Each row comes from the steps of one path. Every step used is in the known rows, and no mark comes twice. Write the path behind each row, first mark first.
Known rows
dutug mevo timu: [ 0.33  1.11 -1.00  1.13 -0.64  2.35 -0.66 -2.52 -2.46 -0.81 -0.87  2.09
  0.94  0.63  2.62 -1.48  0.31  1.53  1.03 -2.66  0.77 -0.37]
dutug mevo: [-0.08  0.46 -1.10  1.30 -0.88  0.97 -0.19 -0.91 -0.80 -0.63  0.82  2.70
 -2.99 -0.49  0.00 -1.04  1.23  1.33  1.92 -1.68  1.76 -2.14]
nopig virisim timu mevo: [-0.26  1.01 -1.64  0.29 -2.01 -0.75  1.04 -2.55 -1.73  1.15 -1.94  0.10
  0.62  1.23 -1.09 -1.63 -0.12  1.29 -0.35  1.29  0.58  0.17]
farog timu mevo: [-0.41 -2.62 -0.06 -2.34 -0.55 -2.40  0.57 -1.66 -0.62 -1.98  1.43  0.66
  1.68 -1.43 -1.82 -1.57 -1.75 -2.45  0.28  4.08 -0.69 -0.96]
zisik virisim nopig: [ 0.25  0.59  0.82  1.57 -1.96  0.26  0.25  0.49 -0.51  0.92  0.93 -0.22
 -2.10 -0.69 -2.04 -0.08  0.46  0.51  1.56  0.87 -1.30  1.01]
dutug virisim: [-1.08 -0.52 -0.25  0.84 -0.05 -1.60  0.83  1.98  1.00  0.91 -0.68  1.99
  1.03  0.55  2.31 -0.34  1.79  1.51  1.94  3.12 -0.27 -2.56]
dutug virisim nopig: [-0.25 -0.70  0.48  0.79 -1.42 -0.79  1.78  1.45 -0.21  2.33  0.04  2.19
  0.51  0.64 -1.58  0.42 -1.17  3.15  0.79  3.95 -1.76 -0.31]
zisik mevo timu farog: [-0.74 -1.30  0.83  0.94 -2.06  1.83 -4.11  0.16 -1.65 -2.73  0.83 -2.37
  3.55  0.34  2.81  1.05  0.88 -3.05 -0.45 -4.00  2.78 -2.18]
farog dutug virisim: [-0.39 -1.10  0.62  1.27  2.31 -0.63  0.58  3.62  3.96  0.41  0.82  2.06
 -0.71  1.60  2.57  0.18  1.89 -1.67  0.90  3.29  0.89 -0.79]
mevo nopig virisim timu: [ 0.43 -0.10  2.01 -1.28  0.16 -0.35  0.53 -1.23 -2.02  0.05 -1.57 -2.11
  0.46  1.72  0.20  0.49 -0.83  1.93 -0.47  0.31 -0.78  1.93]
dutug virisim timu farog: [-2.52 -2.69  0.72  3.23 -0.98 -0.50 -3.23  2.23  0.91 -0.78 -0.53 -2.68
  5.31  2.69  3.40 -1.10  1.50  2.91  0.69  1.36  0.71 -4.55]
virisim nopig: [ 0.09 -0.17  0.73  0.32 -1.91  0.48  0.09  0.65 -0.40 -0.30  2.22  1.80
 -0.72 -0.69 -2.44  0.87 -2.86 -1.02 -0.57  3.04  0.10  0.50]
timu mevo dutug virisim nopig: [ 0.65  1.58 -2.70 -1.28 -1.08 -0.37  3.51  1.03  0.86  4.92 -1.11  2.70
  0.04 -2.12 -3.68  0.70 -2.53  2.58 -0.04  3.98 -3.16  1.17]
zisik mevo timu farog dutug virisim nopig: [ 0.46 -2.21  2.08  1.53 -0.75  2.12 -2.01  2.09  0.38  0.79  0.90 -1.61
  2.79  2.94  0.58  1.56 -0.32 -0.39 -1.48 -1.53  0.41  1.05]
zisik mevo: [-0.01 -0.04  0.44  0.05 -2.44  0.40 -1.30  0.89 -0.70 -0.71  1.12  0.83
 -1.01 -0.84  1.12  1.10  1.33 -2.62  0.87 -1.98  3.53 -1.79]
nopig virisim: [ 0.34  1.38 -0.53  0.41  1.25 -2.30  1.53  0.25  0.82 -0.21 -0.07  1.54
 -1.92 -0.72  0.46 -0.23  1.18 -0.88 -0.12  1.70  0.43 -1.00]
farog dutug: [ 0.03 -0.49  1.07  0.59  1.72  0.47 -1.03  2.67  3.97 -1.88  2.95  1.69
 -1.83  0.40  1.68  0.81 -0.17 -5.93 -0.42  2.13  2.70 -0.07]
nopig virisim dutug mevo timu: [ 1.33  5.10 -2.75  0.99  2.50 -1.07  1.91 -3.40 -1.14  0.56 -3.76  1.49
  0.91 -1.05  3.11 -1.84  1.32  2.66 -2.64 -5.19 -1.90  1.02]
timu farog dutug mevo: [-0.50 -1.46  0.22  2.67  2.05  1.93 -2.90  1.61  3.24 -2.84  3.78  0.14
 -3.89  0.74 -0.16 -0.20  1.86 -2.44  0.44 -2.61  3.35 -2.36]
mevo timu farog: [-1.32 -1.26  0.44  1.14 -0.12  1.11 -3.46  0.60 -0.03 -3.55  1.27 -1.56
  4.42  0.27  3.02  0.21 -0.47 -3.11 -0.53 -0.01  1.11 -1.92]

Which path is each row?
[ 0.57  2.92 -1.63 -4.10  0.90 -1.91  3.79 -2.02 -1.41  1.12 -1.82 -0.51
 -2.39 -2.30 -4.23  1.68 -0.50 -0.67 -1.52 -1.74 -3.16  4.10] => timu mevo nopig virisim dutug
[-0.14  3.12 -2.12  1.08  0.64 -0.18  0.07 -0.74  0.63 -0.65 -0.43  2.00
 -1.08 -2.45  1.52 -1.00  1.13  0.82 -1.05 -4.24  0.66 -1.41] => virisim dutug mevo
[ 0.76 -2.30  3.50 -0.16  0.78  1.15 -2.79  1.02  0.14 -1.26  1.03 -5.23
 -1.29  2.78 -0.46  2.31  1.09 -2.17 -1.75 -4.58  2.48  1.52] => zisik mevo nopig virisim timu farog dutug
[ 0.86  1.60 -0.74  0.17  0.80 -0.89  2.34  2.85  2.50  3.86 -0.65  2.23
  1.06 -2.16 -0.13  1.04 -2.15  2.40 -0.88  3.99 -2.49 -0.11] => mevo dutug virisim nopig
[-0.38 -3.10  2.73  1.01  0.92  3.58 -3.90  0.24  0.37 -2.48  2.41 -3.47
 -1.32  3.05 -0.62  0.65 -0.32  0.28  0.12 -3.94  2.28  0.82] => virisim timu farog dutug mevo nopig
[-0.66 -2.83  1.69  2.05  1.14 -0.04 -0.93  4.21  3.70 -0.01  2.97 -0.40
 -0.57  1.99 -2.00  1.16 -0.61 -0.55 -0.92  3.13 -0.32 -0.40] => timu farog dutug virisim nopig
[-0.71 -0.61 -0.65  2.13 -0.36  2.21 -2.95 -1.63 -1.59 -2.63  0.55 -0.54
  1.61  0.69  1.98 -1.14  0.83  1.03  0.57 -3.69  1.21 -2.39] => dutug mevo timu farog
[ 2.21  0.55  1.26 -1.29  3.55  0.65  2.35 -0.89  0.21  0.58  0.69  1.15
 -7.69  1.03 -2.74  0.86  1.24  0.67  0.86 -2.58 -0.27  3.41] => farog dutug mevo nopig virisim
[-0.75  3.16 -0.99  1.44  0.93 -1.73 -0.30  1.26  2.13 -0.36 -1.12 -1.27
  0.36 -2.68  2.96 -0.74  3.02 -1.79 -0.26 -2.70 -0.89 -0.39] => zisik virisim dutug
[ 0.93  4.45 -2.74  1.15  2.44 -2.26  2.54 -1.76  0.47  0.75 -1.86  2.07
 -3.03 -2.34  0.59 -1.56  2.33  2.28 -1.89 -4.28 -0.65 -0.75] => nopig virisim dutug mevo
[-0.95 -1.54  0.86 -2.60 -3.56  2.26 -0.51 -2.03 -3.53 -0.28 -0.32 -1.66
  1.31  1.55 -2.64  0.82 -2.39  0.29  1.07  0.70 -0.18  2.60] => virisim timu mevo nopig
[-0.91  0.17  0.71  3.03 -1.69  0.41 -2.44  0.33 -0.28 -0.24 -1.16 -2.46
  2.07  1.25  3.80 -2.01  2.44  0.94  1.71 -0.65  0.63 -1.30] => zisik virisim timu
[ 0.86  3.21 -2.87 -0.36  0.28 -0.66  1.69 -1.16  1.09  2.64 -2.69  0.12
  1.12 -1.47  0.49 -1.03 -1.14  0.54 -1.92  1.11 -0.27  0.32] => nopig virisim timu mevo dutug
[ 0.25 -0.84 -1.61 -2.37  2.15 -3.86  2.65  0.58  2.17  2.04 -1.54  1.20
  3.20 -3.08  0.63 -1.53 -0.96  1.24 -0.01  5.07 -3.29 -1.61] => farog timu mevo dutug virisim
[ 0.55  0.55 -0.35 -3.93 -0.56 -0.67  3.56 -2.25 -2.77  1.15 -0.62  0.25
 -4.07 -0.49 -5.46  1.44 -0.43  0.18  1.32  0.91 -1.98  3.47] => timu mevo nopig virisim
[ 1.08  0.64 -0.18  1.43  1.52  3.02 -0.85 -1.03  0.59 -1.19  0.53  2.53
 -0.76  1.68  3.05 -0.92  0.19 -1.45  0.10 -2.27  1.79  1.27] => farog dutug mevo timu
[-0.58 -1.82  2.29 -0.01  0.50 -0.43 -1.91 -0.08 -1.25 -1.73  0.02 -4.77
  1.17  1.67 -0.64  0.95 -0.28  1.23 -0.75 -0.79 -0.47  0.08] => mevo nopig virisim timu farog
[ 0.37 -1.11  2.39 -2.86 -2.46  1.51 -0.55  0.34 -2.83 -0.52  1.16 -0.91
 -2.18 -0.57 -1.36  3.08  0.24 -1.84  1.41 -3.04  1.59  1.18] => zisik mevo nopig
[-1.14 -1.99  0.37 -2.13 -3.03  0.96  1.00 -1.14 -3.52  2.42 -2.56 -1.31
  2.46  3.09 -1.63  0.14 -0.59  4.47  2.36  1.86 -1.96  1.93] => dutug virisim timu mevo nopig
[ 0.66 -0.38 -1.37 -2.95  1.70 -2.41  0.95 -0.29  1.99 -0.46  0.56  0.86
  1.98 -4.40 -0.36 -1.07 -2.77 -3.19 -1.30  3.86 -1.42 -0.76] => farog timu mevo dutug
[ 1.06 -2.24  1.36 -5.20  1.44 -3.60  3.51 -3.17 -2.71 -0.49 -0.35 -1.00
 -1.37 -0.94 -5.06 -0.16 -1.64  0.20  0.24  2.93 -3.74  2.91] => farog timu mevo nopig virisim
[-0.16  1.65 -2.41 -0.34 -1.34  1.38 -0.61 -0.23  1.12  1.35 -1.11  0.14
  2.87 -1.53  1.09 -0.63 -2.30 -1.19 -1.07  1.31  1.00 -0.47] => virisim timu mevo dutug
